Known rows, with every step that occurs:
fusenu > degi > gigelod > kotu: [ 3.13  2.70 -2.58 -1.09  4.29  3.17 -4.21  0.14 -0.58  3.97  2.53  1.02
  2.85 -0.02  3.87 -4.39  3.06  1.78  4.49  1.18]
gigelod > kotu > fusenu: [ 1.43  2.42 -3.56 -2.27  3.27  1.32 -2.54  0.23 -0.58  2.47  1.01  3.70
  1.15 -0.04  0.06  0.24  2.70  1.81  2.38  0.42]
kiferel > fami: [ 1.20  2.78 -1.40 -0.48  1.22  0.83 -0.76 -0.38  2.75  1.05 -0.26 -0.41
 -0.26  0.11  4.17  0.14  1.35  1.40  1.71  2.61]
degi > gigelod > kiferel > fami > kotu > fusenu: [ 1.32  3.69 -4.92 -2.24  4.62  2.68 -0.65  0.76 -0.31  2.30 -0.35  1.93
  2.36  0.06  5.10  0.30  3.14  1.32  1.82  1.10]
fusenu > kiferel > fami > kotu: [ 3.66  2.51 -3.86 -1.23  0.51  3.07 -1.98  0.31 -0.57 -0.59  0.49 -0.06
  0.54 -1.32  6.26  1.16  1.43  1.67  3.11  1.63]
fusenu > kiferel > fami > degi > gigelod: [ 3.71  1.82 -2.16 -2.93  2.84  1.40  1.85  0.69  0.40  1.21  2.12 -0.61
  1.60 -1.74  7.00 -2.79  2.61  0.67  3.48  4.52]
degi > fusenu: [ 1.25  3.56 -3.43 -2.08  4.91  1.95 -1.59 -0.17 -0.15  2.98  1.35  2.20
  1.60  1.53  1.70  0.49  1.39  2.27  1.56  1.67]
kiferel > fami > kotu > fusenu > degi > gigelod: [ 1.02  2.91 -5.03 -2.74  5.57  1.38 -3.38 -1.53  1.78  2.66  0.80  0.49
  2.50 -2.59  5.76  0.90  3.01  2.10  3.99  0.05]
kotu > fami > degi > fusenu: [ 1.00  1.72 -3.53 -2.32  4.91  1.24 -1.17 -1.03  0.05  5.39  2.64  0.70
  1.33 -0.71  2.74 -0.96  2.08  2.66  2.62  1.33]
fusenu > degi: [ 2.40  2.17 -1.53 -1.76  1.85  0.59 -2.74 -2.33  1.79  2.60  1.00 -0.77
  1.67 -0.05  2.42 -2.71  2.41  0.51  3.14  0.65]
fusenu > kiferel: [ 3.79  2.67 -1.69 -1.98  1.36  2.34 -0.39  0.15 -0.74  0.29  0.94  0.24
  0.90  0.52  3.11 -1.41  2.24  1.00  2.60  2.34]
gigelod > kotu > fami > degi > fusenu: [ 1.89  1.55 -4.26 -1.50  4.61  2.41 -2.62  0.10 -2.21  5.94  3.55  2.44
  1.73 -0.98  2.57 -1.62  2.24  3.30  3.33  0.79]
kotu > fusenu > kiferel > fami > degi > gigelod: [ 2.83  1.83 -3.14 -4.70  4.49 -0.06  2.70  0.20  0.41  1.25  1.89  1.12
  2.19 -2.30  5.30 -0.39  3.48  0.75  3.15  3.15]
gigelod > kotu > fusenu > kiferel: [ 3.61  2.21 -3.55 -2.67  2.65  1.71 -1.14  0.90 -2.89  0.70  1.45  3.67
  1.93 -0.77  1.00  0.03  3.41  1.78  2.81 -0.01]
fami > kotu > fusenu > degi > gigelod: [ 1.55  2.83 -5.41 -3.88  6.41  2.19 -4.22 -1.52  0.60  3.74  1.69  1.32
  3.12 -1.41  3.90 -0.57  3.39  1.99  3.95 -0.27]
gigelod > degi: [ 1.48  2.21 -0.36 -2.54  1.18 -0.10 -1.36 -0.89  1.16  3.70  0.89  0.01
  1.52  0.14  1.70 -4.14  2.27  1.05  3.04  4.31]
kotu > fusenu > degi > gigelod: [ 1.49  2.89 -3.15 -3.56  6.34  0.46 -1.67 -1.55  1.87  3.58  1.17  0.89
  3.29 -0.92  2.43 -1.68  3.92  1.39  3.48  0.72]
gigelod > kiferel > fami: [ 2.19  3.09 -1.16  0.13  0.22  0.61  0.64  0.07  0.92  1.31 -0.72  0.06
  0.84  1.49  3.85 -1.69  2.55 -0.06  0.86  1.77]
fusenu > kiferel > fami > degi: [ 3.80  1.01 -1.76 -2.57 -0.04 -0.24  1.26 -0.64  0.46  0.25  1.82 -0.50
  0.65 -1.73  5.26 -1.80  1.96  0.09  3.19  3.18]
kotu > fusenu > degi > gigelod > kiferel: [ 2.33  3.33 -2.65 -3.03  5.26  0.80 -0.25 -1.05 -0.17  3.81  0.54  1.15
  4.52  0.73  2.11 -3.53  4.94  0.01  2.74 -0.40]
fusenu > kiferel > fami: [ 3.56  2.80 -1.47 -0.89  0.52  1.26  0.48  0.26  0.77 -0.88  0.22 -0.31
  0.23 -0.63  4.86 -0.11  2.09  1.00  2.37  2.41]
kotu > fusenu > kiferel > fami: [ 2.27  2.75 -2.35 -2.50  2.18 -0.25  1.34 -0.13  0.80 -0.73 -0.46  1.35
  0.93 -1.35  3.09  2.09  3.36  0.97  2.14  1.06]

Rows:
[ 1.96  3.36 -2.51 -2.06  4.67 -0.16  0.44 -0.89  1.40  2.65 -0.06  0.71
  3.91 -0.48  3.94 -2.04  5.09 -0.06  2.59 -0.39]  kotu > fusenu > degi > gigelod > kiferel > fami
[ 1.41  3.05 -4.05 -2.59  6.08  2.81 -2.04  1.35 -0.84  3.41  1.25  3.64
  2.16  0.12  1.88 -0.76  3.12  2.48  2.54  1.74]  degi > gigelod > kotu > fusenu
[ 2.90  2.15 -2.21 -3.15  3.16  1.85  1.08  0.31 -0.64  4.43  1.79  0.51
  2.61  1.56  3.76 -5.95  2.95 -0.29  1.95  3.99]  fami > degi > gigelod > kiferel
[ 1.50  2.04 -4.93 -3.42  3.81  0.97 -4.36 -2.97  0.71  2.82  1.21  1.29
  2.21 -1.75  1.94  0.30  2.68  1.36  3.80 -1.47]  fami > kotu > fusenu > degi
[ 3.80  1.66 -3.46 -4.33  3.69  1.18  0.64 -0.15 -2.38  1.76  3.45  2.27
  2.54 -0.12  2.83 -1.29  2.15  0.94  3.02  2.09]  fami > degi > fusenu > kiferel
[ 2.46  3.02 -5.32 -3.38  5.32  2.59 -2.70 -1.06 -1.40  3.94  0.99  1.51
  4.31 -0.02  3.38 -2.54  4.55  0.65  3.35 -1.11]  fami > kotu > fusenu > degi > gigelod > kiferel
[ 3.99  1.57 -4.01 -2.02  3.93  2.73 -1.38  0.60 -4.39  3.81  4.11  2.45
  2.59 -1.67  3.15 -1.90  3.14  3.24  3.89  0.11]  gigelod > kotu > fami > degi > fusenu > kiferel
[ 2.85  3.25 -5.35 -1.65  3.33  3.16 -1.86  0.87 -2.17  0.08  1.62  1.96
  1.68 -0.89  5.71  2.77  1.31  2.64  2.90  0.40]  degi > fusenu > kiferel > fami > kotu
[ 3.17  1.66 -3.47 -2.95  4.25  1.63  0.15 -0.42 -2.09  3.56  2.99  0.63
  2.08 -1.51  3.82 -1.09  2.78  2.58  3.26  1.08]  kotu > fami > degi > fusenu > kiferel
[ 2.78  3.09 -1.59 -2.19  2.48 -0.41  0.61  0.49 -1.23  1.25  1.79  1.12
  2.70 -1.07  3.90 -1.11  2.59  1.69  3.45  2.83]  gigelod > degi > fusenu > kiferel > fami
[ 1.91  1.68 -2.56 -3.78  4.08  1.70 -0.36 -0.21  1.03  4.23  2.56  0.02
  1.46  0.11  4.26 -4.18  1.78  0.89  2.86  5.03]  fami > degi > gigelod
[ 1.66  1.06 -1.56 -2.26  0.72 -0.56  0.08 -1.39  2.79  2.15  1.12 -0.38
  0.05 -0.97  4.35 -1.65  1.20  0.21  2.45  3.54]  kiferel > fami > degi
[ 4.63  1.34 -2.97 -1.96  2.32  2.33  0.35  1.89 -1.88  1.37  3.18  1.11
  2.08 -1.56  6.52 -3.53  2.56  1.26  4.17  3.85]  fusenu > kiferel > fami > degi > gigelod > kotu
[ 2.87  2.48 -5.14 -3.93  2.88  2.61 -1.91 -0.38 -1.74  0.47  0.93  2.23
  1.49 -1.22  2.65  1.77  2.53  1.71  2.65 -0.01]  fami > kotu > fusenu > kiferel
[ 2.97  3.50 -2.79 -1.44  3.51  1.63  0.41  0.81 -0.72 -0.11  1.08  1.63
  1.70 -0.16  4.53  1.91  1.89  1.93  2.23  1.47]  degi > fusenu > kiferel > fami
[ 1.83  1.23 -4.31 -4.39  5.55  1.38 -0.99  0.40 -0.91  4.48  2.63  3.47
  2.36 -0.90  2.00 -2.55  2.84  1.55  3.25  2.50]  fami > degi > gigelod > kotu > fusenu
[ 3.66  0.75 -3.22 -3.23  1.39 -0.32  0.63  0.35 -1.50  0.54  2.25  3.09
  1.75 -2.60  3.05 -0.42  3.26  0.82  3.51  0.98]  gigelod > kotu > fusenu > kiferel > fami > degi
[ 2.68  2.72 -2.71  0.13  4.91  3.57 -4.68 -0.23 -0.39  5.60  2.08 -0.62
  2.61 -1.49  4.97 -4.24  3.68  3.16  4.78  0.44]  fusenu > degi > gigelod > kotu > fami
[ 2.05  2.82 -3.62 -0.16  0.08  2.62 -1.77  0.01 -0.48  1.44 -0.21  0.41
  0.84  0.88  5.04 -0.78  2.17  0.63  1.69  1.05]  gigelod > kiferel > fami > kotu
[ 3.21  3.10 -3.54 -1.96  4.42  2.27 -0.01  2.08 -1.74  0.52  1.09  2.79
  2.15 -1.50  4.70  0.64  3.60  2.39  3.27  1.49]  degi > gigelod > kotu > fusenu > kiferel > fami
[ 3.97  1.56 -4.30 -4.72  4.94  1.94  0.24  1.28 -3.08  2.63  3.31  3.52
  3.18 -1.52  2.91 -2.72  4.03  1.23  4.03  2.23]  fami > degi > gigelod > kotu > fusenu > kiferel
[ 1.44  0.88 -2.03 -1.90  1.91  1.09 -1.03 -1.60  1.36  4.92  1.57 -1.38
  0.13 -1.19  3.32 -2.45  2.23  1.85  2.73  2.53]  kotu > fami > degi
[ 2.02  2.49 -4.20 -1.78  1.76  0.24 -2.21 -2.25  0.26  1.84  0.13  1.04
  2.88 -1.31  3.54 -0.19  3.80  0.21  3.11 -2.38]  gigelod > kiferel > fami > kotu > fusenu > degi
[ 2.33  1.99 -3.29 -2.32  3.25  0.36 -3.71 -1.61 -0.32  3.09  1.53  2.82
  2.55 -1.22  0.48 -1.40  3.74  1.37  3.88 -1.53]  gigelod > kotu > fusenu > degi
[ 3.20  2.96 -1.59 -3.30  3.52  0.78 -0.07  0.40 -2.62  2.32  2.39  1.90
  3.47 -0.20  1.90 -2.69  2.93  1.66  3.44  2.87]  gigelod > degi > fusenu > kiferel
